In the rows, zero is written as 128.
Known rows, with every step that occurs
P, S: [ 93 141  54 121 161 150 117  90  82  99 170 128 102 103  98 147 123 135
 136 112 137 145 145  88]
Q, V, P, S, Z, D: [ 97 195 111 144 149 158 100  88  94  91 188 129  82  94  96 136 152 128
 124 177 112 134 159 112]
S, Z, D, V: [ 72 179 104 117 141 185  95  69  66 113 113 157  76 116 121 150 128 122
  99  92 119 173 157  81]
Y, P, S, Z, D: [ 86 156  71 114 162 163  99  65  29 115 135 124  93  82  72 155 131 137
 122 131 128 159 149  92]
Y, P, V, Q, Z: [163 141 117 130 158 131 101 127  70 181 156 134 143  95  70 128 182 125
 158 172 157 140 123 126]
V, Q, Z, S: [160 128 105 108 141 168 116 103 106 152 170 144 141 102  61  89 146 109
 152 129 175 144 146  89]
P, V, D, Z, S: [106 199  81 129 106 155 103 134 155 127 181 102  87  95 125 118 148 122
 105  66 160 149 162  98]
Q, Z, D: [100 151  85 129 148 147 118 112  92 146 139 121 114  90  80 129 147 155
 145 146 154 168 176  76]
Y, P, S: [ 97 123  74 106 179 142 115  81  52 131 153 114 120  86  88 169 142 125
 145 126 137 140 133 105]
Y, P, S, Z: [113 141  70 111 153 168  98  47  26 115 128 142 111  86  79 160 128 110
 137 101 143 144 107  95]
Y, P, V: [ 98 151  97 110 168 128  88 121  67 155 143 116 106  91 117 159 164 122
 141 138 154 145 128 124]
S, Z, Q, V: [121 167  85 119 133 145  89  45  80 105 156 148 103 101  87 128 129  95
 124 121 159 135 117 125]
Q, V, P: [116 160 135 128 157 134 106 111 120 124 179 133 117 110 138 143 166 103
 151 156 134 116 142 132]
S, Z, Q: [124 159  51 109 124 159 103  41  63  99 131 152 106 105  77 125 110  98
 114  87 155 145 124 102]
D, Z, S: [ 92 153  89  98 118 185 111  77 135 146 146 121 105  98 111 127 120 108
 105  67 171 171 165  86]
Q, V, D, Z, S: [113 180 117 125 116 151 105 105 162 126 191 107 107  98 132 122 149 103
 126  75 160 131 163 114]
S, Z: [111 154  72 115 123 174  97  62  59  99 111 165 104 117 114 129 112 109
 132  77 157 142 118  85]
S, Z, Q, V, P, Y: [110 171 106 125 123 125  74  69  90 102 156 165 103 124  85 122 162  99
 125 139 148  98 121 155]
V, Q, Z: [156 129  95 131 138 150 121 105  89 141 152 157 148 118  76 109 143 119
 157 135 154 138 136  95]
V, P, S, Z: [124 171  73 131 131 175 110  66  71  84 154 155  99 104  91 141 129 108
 125 116 127 130 120  93]
Z, D, V: [ 59 164 110 114 174 160 106 103  94 128 143 130  83 116 134 158 142 131
 111 114 112 172 182  96]
Y, P, V, Q, Z, S: [162 142 126 105 161 145  96 126  90 194 176 122 136  77  53 109 188 114
 153 166 178 144 132 118]
P, S, Z: [104 159  49 121 131 178 106  55  55  83 141 155  96 106  87 140 109 123
 127  91 144 146 118  79]
Z, Q, V: [105 152  91 115 160 121 104  80 106 123 181 121 112 101  98 137 143 106
 132 143 150 134 144 133]
S, Z, Q, V, P: [141 183 110 126 131 146  97  55  96 106 170 150 109 102  93 132 151  80
 122 146 143 121 121 140]

Rows
[128 172 100 146 149 131 106 157 104 149 173 130 110 103  71  99 165 157
 136 186 139 160 174 104] | P, V, Q, Z, D
[133 141  97 138 149 144 123 123  95 139 158 138 132 110  70 101 145 141
 146 161 138 153 178  93] | V, Q, Z, D
[150 141 135 108 153 184 112  91 110 163 168 156 128 110  78 114 162  98
 136 117 155 159 141  94] | D, V, Q, Z, S
[121 147  45 103 153 153 106  26  27 116 146 128 113  76  43 159 127 101
 119 111 147 146 113 113] | Y, P, S, Z, Q
[112 181 107 149 112 137 115 107 145 117 174 120 115 114 148 141 149 114
 129  78 137 125 153 120] | Q, V, D, Z
[ 88 167  75 121 132 168  97  80  63 100 117 145  86 112 105 124 113 132
 120 104 140 158 162  80] | S, Z, D
[104 165 130 119 160 165 112  94 104 128 150 150 106 121 147 169 159  95
 124 107 112 142 144 114] | D, V, P
[102 180  95 134 156 185 107  75  67  90 161 162  87 123  85 133 122 122
  96 118  86 159 159  96] | P, S, Z, D, V, Q
[121 168  90 127 159 110  99 145  77 132 165 108 111  98 130 154 174 124
 150 110 138 116 131 126] | Y, P, V, D
[ 86 141  95 120 143 129  92 119  95 113 139 154 110 137 123 134 156 122
 141 117 137 109 147 126] | V, P, Y
[116 169  79 114 109 166 120 102 145 120 167 110 109 103 123 122 130 109
 114  40 160 143 169  89] | V, D, Z, S
[122 177  47 135 106 136 135  87 129 105 165 111 117 106 103 135 124 107
 100  54 140 140 166 115] | V, D, Z, Q
[111 187  94 141 134 142 125  67 150 124 214 105 108  86  79 154 153 104
  94 150 127 145 161 144] | D, Z, Q, V, P, S
[115 186 104 130 142 194 106  53  72  96 151 165  87 109 110 168 143  98
 106  98 108 145 118  96] | D, V, P, S, Z
[153 159  97 142 138 139 105 139  99 148 168 147 125 111  77 105 162 134
 147 159 154 144 133 106] | P, V, Q, Z
[128 159  93 132 152 132 101 141 101 121 176 146 108 127 114 111 143 121
 132 139 131 132 144 123] | P, V, Q
[112 171  71 141 106 151 126 106 126 108 148 124 115 119 139 140 127 119
 118  44 136 136 157  98] | V, D, Z
[119 170  92 130 171 123 119  82 119 105 223 110 108  88  79 150 162 108
 126 178 123 123 148 142] | Z, Q, V, P, S
[112 186  91 138 125 130 106 128 106 149 152 100 110  97 131 160 166 123
 118  82 142 140 144 125] | Y, P, V, D, Z
[110 153  78 126 159 151 123  99  97 100 182 129 106 102 105 152 144 120
 136 136 120 132 148 103] | V, P, S
